Each row comes from the steps of one path. Every step used is in the known rows, and no mark comes twice. Write the path behind each row, first mark first.
(in the rows, 128 means zero)
Known rows:
T, M, Y, H, X, G: [ 92 125 201 152 128 165 131 166 153 102 145 111 167 126 118 164 114 160
  98  88 192  70 151 109 181 104 108 193 146 134 134 133 119 133 120 152
 122  96  65  94 114 140 125 154 147 148  65 193  91 128 114 104 153 160
 153]
A, X, T, M: [187 135 116 172 107 143  96 113 142 121 111 120 123 139 149  80  98 123
 140 144 110 120 119 123 139 116 153 155 158 131 121 143  89 138  84 123
 161 116 144  94  95 111 118 159 115 123 199 153 180 100 121 167  96 106
 124]
G, X, T, H, Y: [150 104 127 154 133 190 127 121  71 147 129 144 154  69 168 127 141 159
 143 102 123  81 160 139 187 115 134 161 123 132 128 104  93 113 135 155
 161 141 158 113 174 131 125 121 106 171 126 104 145 166 123 114 108 135
 138]
U, M: [113 131  99 106 135 122  88 128 118 116 110 114 116 118 122 116 125 130
 160 147 113  92  89 111 117 141 124 116 110 135 126 143 141 150 137 129
  89 128 152 161 165 159 141 127 109 126 119 128 100 123  82 103 128 116
 140]
M, A: [ 81 160 119 139 111 110 103 147 118 129 130 129 139 103  94 143 119 117
 121 169 120 153 100  90 114 148 120  93 105 124 113 108 134 134 105 110
 119 156 141 166 188 142 113 104 120 111 100 108 121 115 129 159 112 125
 109]
U, M, H, T, X, G: [154  80 183  73 142 112 139 123 142  61 161 143 145 182 132 136 165 166
 141 137 108  95 165 150 120 118  94 201  71 121  96 171 118  64 138 144
 110 134  95 127 128 121 144 137 151 148  84 141  76 135 100  61  98 168
 129]
A, X: [127 152 104 129 111 141 105 130 116 138 148 132  96 121 121  88  96 102
 121 160 130  99 110 104 112 108 167 116 149 144 121 113 132 140  90 148
 138 118 148 135 137 155 137  95 106 110 180 125 125 119 106 161 103 131
 116]
G, X, T: [131 124  96 149 142 125 110 109  85 106 163 114 121 149 163  92 123 113
 102 133  94  96 138  97 140 115 168 129 140 139 100 146  85 121 126 154
 150 137 179 131 184 150  89 105 108 157 113 112 123 138 140 164  99  93
 119]
A, M: [ 94 123  94 113 124 143 114 148 139 105 115 110 100  94 118 118  84 100
 136 156 158 140 114 141 105 135 130  90 110 116  96 120 140 141 131 126
 116 115 145 141 115 150 134  84 120  99 126 136 147 130 120 177 146 109
 127]
H, T, M, K, X, G: [137 117 147 103 115  77 144 101 184  93 141 124 175 165 116 188 151 151
 136 131  84 154 139 124  81 105 129 146 133 130 160 151 146  91 167  99
 136 141  84 111  68  87 135 170 166 117 119 140 138 110 141 100 129 145
 154]
A, M, Y, H: [ 53 107 110 134 129 131 110 137 138 136  89  94  93  88 135 112 148 101
 127  93 216 124 110 134 139 163 123 114 155 138  89 111 102 165 136 137
 101  69 130 147 126 168 129  75 127 145  93 167 124 150 114 164 152 137
 149]
T, H: [127 147 132 136 141 162 124 127 134 173 125 139 121  78 133 132 124 136
 126 145 144 147 100 151 136 142 122 101 112 138 149 103 148 133 122 137
  92 147 129 147 146 153 153 121 111 122 134 119 129 159 144 115 139 149
 120]
A, M, H, Y: [ 81  92  95  83 117 185 149 170 129  81 104 124 110  44  97 136 123 123
 153  89 150 113 155 168 133 153  94 135  95 107  80  93 118 136 145 114
 133 115 121 135 170 125 143  63 145  95 162 120 127 144 117 150 133 156
 123]
Y, H, X, T: [130 105 120 150 144 170 155 107  50 198 154 145 115 165 153  92  99 110
  93 104 183  89 136 118 166 110 144 134 142 116 126 142 113 134 125 157
 117 159 133 100 146 148 104 138 147 161 104 148 105 151 156  78 134  96
 152]
G, X, T, M: [156 132 124 161 128 139 105 135 140  80 116 100 144 126 165 116 117 139
 132 132  98 109 140  99 153 118 153 162 151 133 106 153  82 135 108 130
 142 138 151 112 140 125 108 140  97 152 116 135 152 143 134 170 102  87
 126]
A, M, K, X, T: [117  99  77 127 102  91 144  68 158 124 111 120 116 191 144 112 129  86
 134 111  91 164 127 146  88 136 134  72 164 133 116 159 101 102 167 133
 167 104 150 124  69 129  92 102 142 127 171 103 195  79 145 154 137  86
 128]
U, X, G: [ 85 123 136 126 142 129  77 124  96  94 203 140 123 139 118 114 113 107
  56 142 103  99 128 107 141  97 149  86 113 149 128 151 158 143 118 172
 142 120 137 137 162 178 146 134 147 125 136 124  62 125 115 170 131 152
  97]
X, G: [117 146 124 122 151 141 113 120 110 108 215 128 117 126 111 121 101 128
  71 137 138 116 119 117 111  98 159  92 100 135 123 136 148 142 139 149
 148 112 137 118 172 151 108 121 134 111 110 141  87 101 126 143 137 145
 115]
U, M, K, X, T, H: [144 117 128 138 120  96 122  40 174 168  73 138 138 191 173 132 172 137
 179 115  61 154  99 153 129 164  97 120 157 154 182 171 105  98 157 145
 121 132 144 147  92 136 132 174 127 174 185  90 170 105 104  63 133 112
 143]
K, M: [146 172 112 108 167 110 132 144 106 137 127 112  75 118 130 121 126 113
 130 128 141 146 107 139 101 129 147  90 127 123 149 112 179 179 148 106
 119 115 145 140 132 117 135 130 101 110 156 104 112 133 131 125 169 103
 115]
U, M, K: [ 67 129 104 110 114  78  77 103 148 122 108 125 148 142 132 144 134 121
 184 123  75 125  76  99 102 149  99 120 117 151 120 171 110 137 161 118
  83 136 133 171 161 146 117 124  93 141 137 112 122 123  78 100 136 132
 145]
Y, H, T, X: [150 102 138 117 138 117 147 128  78 176 129 149 120 154 142 107 161 128
 117 126 184 115 138 127 127 114 137 151 127 108 113 132 138 106 127 127
  70 155 110 106  93 148 148 122 124 147  27 168  93 192 151  74 126 131
 173]
A, X, T: [163 120  86 163 119 135 111  91  83 159 168 135 102 151 150  52 101 102
 106 148 108 103 122 118 131 105 170 124 148 134 113 136  86 134 105 150
 166 112 169 111 140 139 106 118 117 137 192 124 146  98 122 160  88 110
 108]
X, T, H: [170 117 118 165 154 160 121  82 102 190 138 140 129 109 160  96 122 138
 122 127 128 162 110 164 146 150 130 110 110 131 138 129 103 124 137 136
 128 141 147 124 146 135 117 142 127 149 151 121 151 142 160 114 129 127
 119]
M, K, X: [ 71 155  79 107 115  75 144 101 156 139 131 129 125 162 111 144 154 106
 115 107  70 140 104 110  79 120 142  68 170 145 156 126 148 111 163 136
 127 140 138 150 116 152 105  81 124 112 158  92 131  93 147 114 136 122
 125]
K, X: [111 155  80 111 136 118 163 121 127 130 128 120  93 141 112 123 142 116
  98 135 106 118 112 118  96 116 164  71 165 133 155 101 170 132 134 147
 125 135 166 131 115 166 133  92 136  99 133 109 112  90 151 126 123 107
 116]
T, M, A: [109 169 144 146  99 115 100 168 178 100  78 119 168  87  96 166 121 143
 157 165 110 162 104  92 126 154 104 122 122 123 131 111 129 147  80  89
 109 152 116 148 137 113 129 149 109  97  98 130 153 121 123 169 119 123
 119]

Write each row's path:
[128 131 201 124 139 196 147 137 120 144 194 158 163 113 119 156  70 158
  90 154 161  94 159 147 166  92 112 144  79 132 162 122 157  93 123 181
 134 147  84 115 119 143 141 151 149 125 114 126 111 138 127  79 144 161
 121]
T, H, X, G
[139 185 135 127 142  94 116 157 130 142 103 117 100 126 108 144 126 111
 147 157 131 178 105 110 106 156 123  92 116 118 146 107 177 166 119  92
 129 126 150 169 146 100 123 141 100 117 124  86 125 123 121 150 152 107
 104]
K, M, A
[149 183 156 136 116 102 108 154 141 132  92 124  77 149 115 119 115  93
 162 191 134 144 114 102 112 140 136 117 144 139 148 106 157 159  72 112
 148 109 148 159 128 101 140 147  96 114 180  85 143 111  90 176 116 113
  99]
K, M, A, X
[166 108 115 155 142 190 133 108  53 202 138 155 154  59 153 114 135 164
 131  88 134 122 133 169 169 134 112 137 103 113 143 101 107 130 156 136
 158 138 142 101 160 117 125 142 132 142 149 124 154 141 144  89 136 152
 133]
X, T, H, Y
[120 115 166 146 106 114 106 147 130 159  58 131 148 102 112 169 152 143
 175 154 178 171 110  97 137 164 108 167 121 113 138 121 135 142  94  70
  68 184 102 138 129  89 162 188 140 131  46 160 123 198 137 129 117 129
 180]
Y, H, T, M, A
[105 128 150  91 116 164 165 192 185  75  99 122 162  95 100 163  96 151
 137 110 107 108 162 139 158 129  90 183 115 113 123 123 131 106 112 117
  89 168  67 131 127 116 143 114 146 101 149 124 118 155 144 105 133 142
 114]
T, M, H, X
[126  85 183 126 144 108 146 122  96 132 185 137 153 158 139 134 182 151
  74  91 191  99 155 122 132 105 130 176 123 130  94 136 110  95 146 147
 125  81  87 103 111 140 114 118 145 169   4 194  72 142 142  87 135 178
 159]
M, Y, H, T, X, G
[165  97 173 124 156 132 146 108  84 154 192 159 123 185 140 123 144 139
  83 128 201 100 154 127 130  96 144 147 114 113 108 150 147 101 127 151
 109 124 101  82 105 135 137 149 144 153  18 186  86 156 146  78 129 148
 164]
Y, H, T, X, G
[157 111 121 116 123 115 108 156 132 121 110 114 158  77 118 155 119 156
 156 145 127 153 118 125 106 130 137 163 101 110 128 126 137 130 141  73
  90 163 103 129 111  95 146 142 136 106  91 161 128 171 142 122 129 129
 154]
H, T, M
[132 131 102 171 137 119 148 102 162 152  65  91 115 155 154 109 200 141
 104  59 142 136 113 130 152 152 132 135 218 136 152 127 100 155 133 129
 139  81 146 102  87 132 117 147 143 161 120 161 147 101 152 121 133 105
 150]
K, X, T, M, Y, H
[106 164 139 127 118  98 138 109 215  82 138 118 153 177 113 173 142 144
 112 110  76 138 119 116 101 104 126 102 167 147 162 151 149 116 137 134
 143 117 101 104  85 118 124 152 135 105 152 127 148  68 127 131 141 137
 132]
T, M, K, X, G
[123 162 106  81 181 121 157 143 152 115 124 106  60 112 124 121 144 118
 142  94 122 163 118 166 110 148 125 115 117 118 130 112 164 161 140 107
  97 118 132 158 163 111 137  98 122 109 199  82  93 144 149 119 158 130
  95]
K, M, H
[159 111  90 116 132 162 187 131 149 104  77 118 138 106 125 138 178 166
 134  54  70 127 163 169 144 138 109 155 161 107 146 107 117 118 150 115
 165 138 139  87 123  98 134 133 159 118 193 123 147  90 161 107 105 128
 126]
K, X, T, M, H, Y
[ 96  63 112  70 130 131 138 149 143  86 119 115 108  74 116 123 119 113
 154 131 150 161 158 176  99 159 118 146  79 105  84 122 115 108 153  96
  98 137 108 168 138 108 152  84 172 109 133 130 119 182 142 150 122 146
 126]
A, M, H, T
[152 120 164 136  70 103  92 163 156 116  76 131 166 105 104 147 117 135
 181 202 125 147 129  85 116 141 121 196 116 127 132 120 113 118  70  78
 127 154  98 152 108  79 155 167 135 107 125 141 166 151 103 170  82 138
 139]
H, T, M, A, X
[145 152 153 127 142 130 140 130 115  91 211 146 141 164 120 119 115 143
  62 146 130  95 145 122 125  84 135 108 112 128 100 139 140  87 119 167
 141 100 122  88 111 156 105 115 109 116  69 154 106  86 133 116 126 138
 106]
T, X, G
[134  67 140  73 117 122 172 152 157  79 106 136 123 114 128 121 145 118
 154 140 139 139 185 185 100 134  96 165  93 103  68 129 115  60 128 111
  99 131  84 134  76 113 137  69 149 112  93 134 137 174 144 121 120 140
 122]
A, M, H, T, X
[127 131 120 132 132 191 140 153  84 178 118 155 158  29 125 156 133 157
 138 103 148 110 125 155 156 134 105 127  97 119 156  71 140 139 149 131
 118 144 128 122 155 133 156 124 119 119 129 115 129 163 126  91 145 168
 138]
T, H, Y
[119  91  94 148 133 112  87 101  66 153 167 137 123 146 152  80 129  92
  80 118  76 117 121 116 146 128 149  85 131 143 115 156 118 144 126 151
 155 137 166 140 155 169 127 127 140 143 161 113 102 139 136 158 122 103
 100]
U, X, T
[146 128 170 166  85 127 132 161 123 117 106 134 203 131 110 157  86 145
 148 159 105 145 149  98 161 134  99 173 112 113 120 136  91 107  93 105
 148 170 101 114 114  88  97 185 140 130 101 130 174 115 136 132 109  92
 112]
H, X, T, M, A
[137 114 137 147  96 114 126 127 139 127 133 140 201 149 140 148  83 141
 155 100  77 140 141 116 143 106 100 166 129 127 119 172  79  93 154 108
 134 164  83 104 106  95  78 152 128 142 147 131 173 124 139  93 146 113
 135]
H, X, T, M, K
[114 158 115 114 152 134 160 102 133 110 193 124 105 167 103 129 124 125
  53 135 115 106 132 126 106  95 167  66 147 135 167 120 184 126 139 167
 164 113 150 111 123 158 130 119 154 107 134 130 100  65 136 128 126 120
 116]
K, X, G
[156 191 186 140 126 115 102 139 143  96 152 132  89 175 110 120  95 110
 127 188 138 134 125  97 121 117 146 118 122 142 153 126 157 150  78 136
 182  83 139 129 123  96 130 171 113 120 183  96 129  81  87 183 113 130
  84]
K, M, A, X, G
[213 148 173 176 115 162 129 128  91 196  79 158 121 115 153 121 128 136
 194 139 138 146 136 149 167 153 103 164 128 121 174  96 119 144 104 117
 197 106 146 114 120  66 135 189 109 154 210  81 190 127  93 129 117 134
 114]
K, M, A, X, T, H, Y
[ 99 150 118 132 173 104 124 138 112 164  99  92  62 127 145 110 176 110
 122  67 192 138 100 132 131 154 138 121 163 134 144 112 153 199 153 116
  99  69 138 147 145 139 129 110 110 154 119 132  87 147 122 123 177 132
 145]
K, M, Y, H
[ 75 130  86 101  97  90 142 117 186 108  91 118 110 159 117 145 126  87
 150 127  98 157 122 133  82 130 126  66 165 142 128 136 138 114 150 126
 119 116 133 149  70 147 122  81 128 104 162 106 167  93 124 157 147 105
 127]
A, M, K, X
